Known rows, with every way that one mark hangs from another:
q_395[q_245[q_824[q_218 q_409[q_278[q_547]] q_884]]]:  1.35 -2.72  1.70 -2.46 -3.83  1.52 -0.66  0.43 -0.43  3.67  0.83  1.46  0.94  1.32  1.74  0.52 -3.59  2.51  0.76  2.19
q_547[q_486]: -0.18 -3.09  0.60 -3.34 -3.59 -1.93  0.76  1.92  2.06 -0.69 -0.55  1.04  0.22  2.11 -1.10  0.90 -2.50  2.49  1.60  1.23
q_884[q_824[q_218 q_245 q_409[q_278[q_547]]]]: -0.31 -4.54  1.40 -1.13 -4.20  1.45  2.92  1.67 -1.35  2.98  2.34 -0.31  1.56  2.48  1.56  0.56 -4.63 -3.23  1.12  2.51
q_395[q_245[q_824[q_218 q_409 q_884]]]:  1.91 -1.67  0.26 -1.31 -5.67  2.21 -0.75 -0.08 -0.93  1.88  0.30  1.78  0.60  0.76  0.09  0.74 -3.52  0.48 -0.35  0.45
q_824[q_218 q_245]: -0.38 -3.46  0.71 -0.57 -3.88  1.12 -0.08  0.62 -1.43  1.49  1.09  1.34  1.45  2.85 -0.36  0.09 -4.92 -1.25 -0.75  1.91
q_278[q_547[q_486]]: -0.08 -2.66  0.91 -4.92 -2.75 -1.32  1.05  2.51  1.99 -0.53 -0.01  0.82  0.49  2.43 -0.63  1.05 -1.46  4.42  1.45  1.71
q_884[q_824]: -0.02 -2.80  1.26 -2.41 -5.74 -1.42  0.05  1.73 -0.41 -1.15  0.31 -0.13  0.50  1.57  0.61  1.75 -2.39 -0.30  1.14  0.58
q_218[q_824[q_884]]:  1.05 -1.93  0.92 -0.61 -4.97 -1.34 -1.46  1.14 -2.06 -1.70  1.50 -0.08  1.13  0.61  1.78 -0.12 -1.60 -1.74 -0.54  0.55
q_824[q_245]: -0.05 -2.88  2.10 -1.21 -4.66  0.12 -0.08  1.25 -0.79 -1.54  1.03  1.07  1.15  2.31  0.69  0.33 -2.82 -1.02  0.08  1.38
q_245[q_824[q_218 q_409[q_278] q_884]]:  1.38 -4.67  0.74 -0.97 -3.71  0.49  0.94  0.08 -0.83  3.82  0.42  1.04  1.36 -0.02  0.74  0.46 -4.84 -1.43  0.43  1.93
q_395[q_245]:  0.09 -1.54  2.21 -2.36 -5.39 -0.96 -2.92  0.95  0.37 -0.91 -0.02  1.73  0.15  2.79  0.36  0.35 -2.04  3.85  0.81  1.11
q_409[q_278 q_824]: -0.52 -5.42  3.65 -1.76 -4.01 -3.34 -1.11  1.01 -0.50  0.44 -0.31  1.53  0.87  0.94  0.66  1.07 -2.42  0.80  0.91  2.38
q_395[q_245[q_824[q_218]]]:  0.71 -3.21  1.55 -2.97 -5.27  0.14 -1.85  0.30 -0.22  1.67 -0.83  2.83  0.28  2.49  0.29  1.32 -4.15  2.37 -0.13  0.85
q_409[q_278[q_547]]: -0.46 -4.12  3.13 -3.32 -2.66 -2.21 -0.93  1.79  0.33  1.28  0.60  0.88  1.21  2.25  1.59  0.34 -2.40  3.96  1.47  3.02
q_884[q_824[q_218 q_409]]:  0.38 -3.48 -0.41 -0.94 -5.96  0.44  1.38  1.14 -1.06  2.15  0.95 -0.01  0.96  1.37 -1.13  0.96 -4.01 -2.55  0.19  0.94
q_395[q_245[q_824[q_218 q_884]]]:  1.14 -1.54  0.51 -2.08 -4.89  1.27 -2.28 -0.05 -0.81  1.68 -0.25  1.91  0.47  1.49  0.86  1.28 -3.98  2.49 -0.21  0.60
q_245[q_824[q_218 q_409 q_884]]:  1.97 -3.16 -0.28 -1.23 -4.89  1.60  0.95  0.24 -1.26  2.13  0.51  1.14  1.30 -0.24 -0.42  0.91 -3.69 -1.66 -0.84  0.73

Rows:
 0.25 -3.37  0.02  0.00 -5.99  2.24  2.52  1.14 -1.72  1.10  1.86 -0.06  1.23  1.91 -0.25  0.81 -4.58 -5.26 -0.13  0.93 | q_884[q_824[q_218 q_245 q_409]]
-0.64 -4.09  1.80  0.75 -2.78  0.39 -0.29  0.00 -2.43  2.53  1.23  0.83  1.67  1.12  1.14  0.56 -4.95 -2.34 -0.30  2.53 | q_409[q_278 q_824[q_218 q_245 q_884]]
 1.87 -2.08  0.74  0.24 -5.93 -0.55  0.01  1.10 -2.17 -1.52  2.10 -0.14  1.29 -0.17  1.08 -0.57 -1.16 -3.70 -0.71  0.46 | q_218[q_824[q_409 q_884]]
-0.51 -4.62  0.32 -2.37 -3.21  1.15  4.82  2.30  0.71  2.73  1.68 -0.43  0.93  2.86  0.65  0.89 -5.01 -2.42  2.26  2.25 | q_884[q_824[q_218 q_245 q_409[q_278[q_547[q_486]]]]]
-0.34 -5.02  1.02  0.32 -4.93  0.96  2.54  1.00 -1.36  2.65  1.79 -0.13  1.29  2.20  1.00  0.40 -5.72 -4.98  1.13  2.03 | q_884[q_824[q_218 q_245 q_409[q_278]]]
 0.03 -2.55  0.78  0.49 -3.87  1.55 -0.21  0.14 -2.84  0.99  1.30  0.99  1.59  0.84 -0.19  1.02 -3.62 -2.30 -1.52  1.38 | q_409[q_824[q_218 q_245 q_884]]
 1.19 -4.36  0.04 -3.65 -1.96  0.59  3.12  1.35  1.21  3.83  0.30  0.81  0.99  0.66  0.35  0.98 -4.07  1.05  1.55  2.18 | q_245[q_824[q_218 q_409[q_278[q_547[q_486]]] q_884]]
 0.63 -2.91  1.90  0.64 -4.06  1.09  1.00  0.76 -0.99  0.31  2.16 -0.03  1.54  0.88  1.79 -0.58 -3.24 -2.88  1.10  2.15 | q_824[q_245 q_409[q_278] q_884]
 0.48 -2.59  0.76 -3.01 -2.08 -0.59  2.03  2.01  1.78  1.17  1.08 -0.33  0.90  1.00  0.45  0.11 -1.96  2.51  2.51  2.47 | q_824[q_409[q_278[q_547[q_486]]] q_884]
 0.96 -1.83  1.36  0.34 -5.16  0.24 -0.34  1.12 -2.77 -2.70  2.42 -0.03  1.40  1.15  2.75 -0.29 -2.14 -4.44 -0.79  0.57 | q_218[q_824[q_245 q_884]]
-0.69 -4.24  1.94 -4.56 -1.62 -2.51  0.99  2.41  2.42  1.02 -0.01  0.74  0.57  2.72  0.58  0.67 -2.65  4.52  2.73  2.80 | q_409[q_278[q_547[q_486]]]
 1.71 -2.66  2.67 -1.75 -5.47  0.04 -0.87  0.42  0.12  0.39  0.23  1.42  0.35  0.45  2.39  0.68 -2.59  0.69  1.69  1.20 | q_395[q_245[q_824[q_409[q_278] q_884]]]
-0.29 -5.14  1.46  0.52 -3.77  0.80  1.34  0.54 -1.02  3.27  1.61  1.14  1.67  2.32  0.17 -0.82 -5.70 -3.12  0.28  2.98 | q_824[q_218 q_245 q_409[q_278]]
